What can hang from each mark:
K434: K954
K895: K196
K723: K954
K76: K196
K600: K196 K614
K614: K600 K954
K954: K434 K614 K723
K196: K76 K600 K895 K954

Every row comes from one small tree of marks. The marks that hang from a mark follow it in brackets, in the order of their numbers. Every link used is in the known rows. Which tree was each row made from?
Known rows:
K196[K76 K600 K895]: |  414 |  597 |  433 |  295 | -399 | -382 |   88 |   19 |  376 | -139 |  199 |  -19 |  281 |  211 | -136 | -338 | -484 |  154 |  -27 | -231 | -844 | -147 |  -83 |
K723[K954[K434 K614[K600[K196]]]]: | -153 | -507 | -317 | -388 |   34 |  249 |   83 |  -44 | -223 |  236 |   66 |   21 | -305 | -599 |   92 |  245 |  498 |  -86 | -256 |  -43 |  499 |   36 |  145 |
K723[K954]: |  -24 | -229 |  -39 | -452 |  148 |   -9 |  -27 | -367 |  750 |  -78 |   92 |  -78 | -133 | -447 |  -67 | -170 |  -32 |  -22 | -195 | -219 |   47 |   18 |  168 |
K434[K954[K614[K600[K196[K76]]] K723]]: | -395 | -330 | -162 |  -32 |  291 |  138 |  -29 |  -68 | -151 |  197 |  -66 |   95 | -203 | -223 |  -29 |  144 |  160 |  115 | -159 |   10 |  264 |  125 |   82 |
K954[K434 K614[K600[K196[K895]]] K723]: | -130 | -205 | -315 | -166 |  -12 |  240 |  -21 |  116 | -586 |  231 |   35 |   63 |  -20 | -262 |   56 |  301 |  545 | -169 | -137 |  144 |  260 |    0 |  -72 |
K76[K196[K895 K954]]: |  424 |  321 |  361 |  305 |  125 | -299 |   71 |   27 |  707 | -194 | -122 | -122 |  192 |   40 |  -42 | -326 | -382 |  127 |  195 | -135 | -619 |  -42 |  -68 |
K614[K600[K196] K954[K434 K723]]: | -477 | -216 | -293 | -235 |  156 |  268 | -103 | -145 | -344 |   21 | -117 |   41 | -240 | -457 |  106 |  324 |  314 | -247 | -106 |   18 |  646 |  -55 |  -87 |
K196[K76 K954]: |  191 |  165 |  462 |   29 |  155 | -160 |  115 | -322 |  631 | -279 | -150 | -236 |  -82 |  -51 | -189 | -247 | -619 |   69 |  136 | -260 | -470 |  100 |  -49 |
K614[K600 K954[K434 K723]]: | -601 | -337 | -238 | -281 |  274 |  326 |  -23 | -207 | -129 |   46 |  218 |  -95 | -235 | -578 |  133 |  211 |  108 | -174 |  -67 |  -12 |  913 |  -23 |  105 |
K614[K600[K196[K76 K895]] K954[K434 K723]]: | -412 |    3 | -277 |  147 |  118 |  163 |  -13 |    1 | -469 |   38 |   30 |   79 |  -97 | -329 |   70 |  152 |  163 | -102 | -117 | -110 |   -7 | -106 | -226 |
K895[K196[K600]]: |  562 |  380 |  484 |  159 | -526 | -287 |  -52 |  -70 |  364 |  -91 |   56 |   16 |  349 |  276 | -109 | -193 | -115 |   29 |   63 | -148 |  -71 |  -56 | -168 |
K76[K196[K895 K954[K614[K600] K723]]]: |  -33 |  -47 |   51 |  215 |  207 |  -74 |  155 |  318 |  187 |  -46 |   87 |   42 |  147 |   13 |  107 |  -73 |  -71 |   41 |  120 |   58 | -186 |   69 |  148 |
K196[K600 K895]: |  457 |  529 |  339 |   -3 | -326 | -420 |   -4 |   65 |  429 | -159 |   37 |    8 |  229 |  129 |  -71 | -239 | -285 |   37 |    7 |  -51 | -452 | -147 |   36 |
K895[K196]: |  446 |  135 |  346 |  122 | -171 | -199 |  -79 | -254 |  490 |  -73 |  -57 | -122 |  298 |   19 | -230 | -220 |  -18 |    0 |   88 | -243 |  -91 |  -26 | -216 |
K723[K954[K614]]: | -146 | -484 | -172 | -376 |  187 |  112 |   56 | -188 |  499 |   88 |  130 |  -58 | -144 | -458 |  -43 |  -55 |   95 |   15 | -194 | -119 |  258 |  125 |  303 |
K895[K196[K76 K600 K954[K614 K723]]]: |  204 |  124 |  361 |  367 | -355 |    9 |   99 |  140 |   10 |  -69 |  167 |  110 |  261 |  519 |   18 |  -99 | -281 |  152 |   94 |   11 | -140 |  140 | -169 |
K614[K600[K196[K895 K954]]]: |  249 |  334 |  236 |  -60 |   64 | -494 |  106 |  156 |  105 | -306 | -533 |   54 | -100 | -114 |  -96 |  -16 |  -94 | -132 |  163 |  -72 | -481 |  -64 |  -11 |
K954[K434 K614[K600[K196]] K723]: | -202 | -363 | -275 | -316 |  -36 |  363 |  -39 |  -53 | -517 |  219 |    7 |   13 | -102 | -301 |   48 |  380 |  572 | -215 | -165 |  127 |  556 |   64 |  -12 |
K895[K196[K76 K600[K614] K954[K434 K723]]]: |  299 |  180 |  180 |  250 | -319 |   11 |  -22 |   47 | -288 |   15 |  105 |   23 |  181 |  643 |  -17 |  -94 |  -94 |   85 |  127 |   26 | -191 |    8 | -236 |
K434[K954[K614[K600] K723]]: | -500 | -470 | -178 | -284 |  428 |  148 |  -14 |  -69 |   62 |  214 |   97 |   12 | -234 | -349 |   33 |  132 |  147 |   79 | -111 |  108 |  772 |  136 |  308 |
K434[K954[K614[K600[K196]] K723]]: | -370 | -375 | -245 | -241 |  327 |  105 |  -69 |  -19 | -128 |  182 | -171 |  126 | -238 | -270 |   26 |  213 |  319 |   36 | -137 |  148 |  563 |   96 |  171 |

Write each row's tree:
|  343 |  448 |  335 |  229 | -170 | -210 |   16 |  198 |  464 | -220 |  103 |  115 |  293 |  419 |  167 | -234 | -337 |  109 |   74 |   91 | -490 |  -85 |  -56 | => K76[K196[K600 K895 K954[K723]]]
|  -21 |  168 | -228 |  309 |  -88 |   28 | -133 |  191 | -114 |  132 |  249 |   58 |  249 |  285 |  124 |  -98 |  110 |   89 |  -14 |  115 |  -87 | -167 |   34 | => K76[K196[K600[K614[K954[K434 K723]]] K895]]
|  422 |  211 |  519 |  474 | -391 | -187 |  184 |  154 |  105 |  -76 |   61 |   19 |  224 |  430 |  -68 | -156 | -417 |  217 |  181 |  -98 | -270 |  117 | -151 | => K895[K196[K76 K600 K954[K614]]]
| -392 |  -48 | -352 |  -77 |  164 |  120 | -102 |   47 | -429 |   30 |  -95 |  111 | -154 | -391 |  113 |  228 |  310 | -178 |  -75 |   43 |  306 | -124 | -129 | => K614[K600[K196[K895]] K954[K434 K723]]
|  449 |  428 |  132 |  335 | -286 | -437 |  -40 |  227 |  311 |  -14 |   56 |    1 |  396 |  415 |  -90 | -323 |  -52 |  105 |   92 |  -53 | -693 | -180 |  115 | => K76[K196[K600[K614] K895]]
|  103 | -178 |  -81 | -253 |   96 |  257 | -116 | -137 | -174 |  -12 | -365 |  -11 | -189 |  -15 |    8 |  236 |  200 |  -90 |  -18 |  214 |  173 |  141 | -173 | => K600[K196[K954[K434 K614 K723]]]
|  -22 |  109 | -375 |  338 |  161 | -108 | -142 |  -36 | -382 |   79 | -374 |  -66 |  -39 |   10 | -246 |  -74 |  129 |   28 |   51 | -125 | -643 | -129 | -192 | => K600[K196[K76 K895] K614[K954[K434]]]
|  -89 | -291 |   44 |   24 |  149 |  318 |  119 |   57 |  -10 |  106 |  210 |  -96 |  -19 | -139 |  190 |  138 |   86 |    7 |   47 |   96 |  466 |  103 |   82 | => K76[K196[K954[K434 K614[K600] K723]]]
| -166 | -231 | -220 |    3 |   45 |  -99 |  196 |  156 |   -8 |   74 |   45 |  136 |  -90 | -388 |  -47 |  -27 |  194 |   17 | -210 | -231 | -383 |   26 |  157 | => K723[K954[K614[K600[K196[K76 K895]]]]]
|  147 |  307 |    1 |   94 | -113 |  -87 |   32 |  181 | -294 |  -47 |   93 |   17 |   25 |  529 |   21 | -119 | -253 |  121 |   86 |  105 | -590 |  -88 |  -47 | => K196[K76 K600[K614] K895 K954[K434 K723]]
| -106 |  -34 | -163 |  132 | -101 |  172 | -158 |  -12 |  -18 |  132 |  246 |  -11 |  149 |  218 |  129 |  -20 |  134 |   32 |  -23 |   98 |  296 |  -85 |   70 | => K76[K196[K600[K614[K954[K434 K723]]]]]
|   36 |  -89 |  108 | -301 | -117 |  271 |   31 |   27 | -122 |   14 |  127 |   -8 | -119 |  163 |  209 |  209 | -116 |   14 |  -12 |  326 |  556 |  110 |   71 | => K196[K600 K954[K434 K614 K723]]
| -251 |  -72 | -264 | -225 |  -51 |   92 | -186 |  -67 | -165 |   49 |   60 |   -5 |  -72 |  143 |   36 |   83 |   94 |  -78 |  -21 |  165 |  467 |  -56 |  173 | => K196[K600[K614[K954[K434 K723]]]]
|  293 |   82 |    2 |   30 |   90 | -121 |  -62 | -188 | -182 |  -69 | -554 | -164 | -168 |  193 | -257 |  -19 |  -10 |  -41 |  149 |  -70 | -605 |   11 | -164 | => K600[K196[K76 K954[K434]] K614]
| -446 | -372 | -489 | -274 |  374 |  244 | -227 | -273 |  -88 |   98 |  -69 | -153 | -177 | -162 |  -94 |   65 |  207 | -143 |    6 |   75 |  490 |   26 |  144 | => K600[K614[K954[K434 K723]]]
|  337 |  105 |  103 |    1 | -274 |  -28 | -106 |   93 | -250 |  -17 |  -33 |   57 |  118 |  572 |   35 |   -2 |   72 |   13 |  178 |  180 |  161 |   -1 | -151 | => K895[K196[K600[K614] K954[K434 K723]]]
| -200 |  122 |  -94 |  282 |   78 |  -29 |   73 |   10 | -359 |   38 | -100 |  -28 | -141 | -434 |  -22 |   93 |    5 |  -38 |  -27 | -228 | -120 | -145 | -204 | => K614[K600[K196[K76 K895]] K954[K434]]
|   42 |  139 |   54 | -341 |  -47 | -227 |  -78 |   55 |  175 | -262 | -229 |   66 |  -38 |  503 |  -24 |  -45 | -191 |  -90 |  157 |  239 |  -72 |   53 |  257 | => K196[K600[K614] K954[K723]]
|   52 |  268 |  199 |  211 | -142 | -118 |  159 |  297 |   35 | -130 |  166 |  121 |  121 |  411 |   61 | -135 | -463 |  181 |   42 |  107 | -559 |   90 |   35 | => K196[K76 K600 K895 K954[K614 K723]]
| -301 | -313 |   28 |  -77 |  190 |  341 |  210 |  -47 | -254 |   82 |  222 | -147 | -205 | -195 |   63 |  168 | -140 |   -2 |    9 |    0 |  299 |  175 |   55 | => K196[K76 K954[K434 K614[K600] K723]]
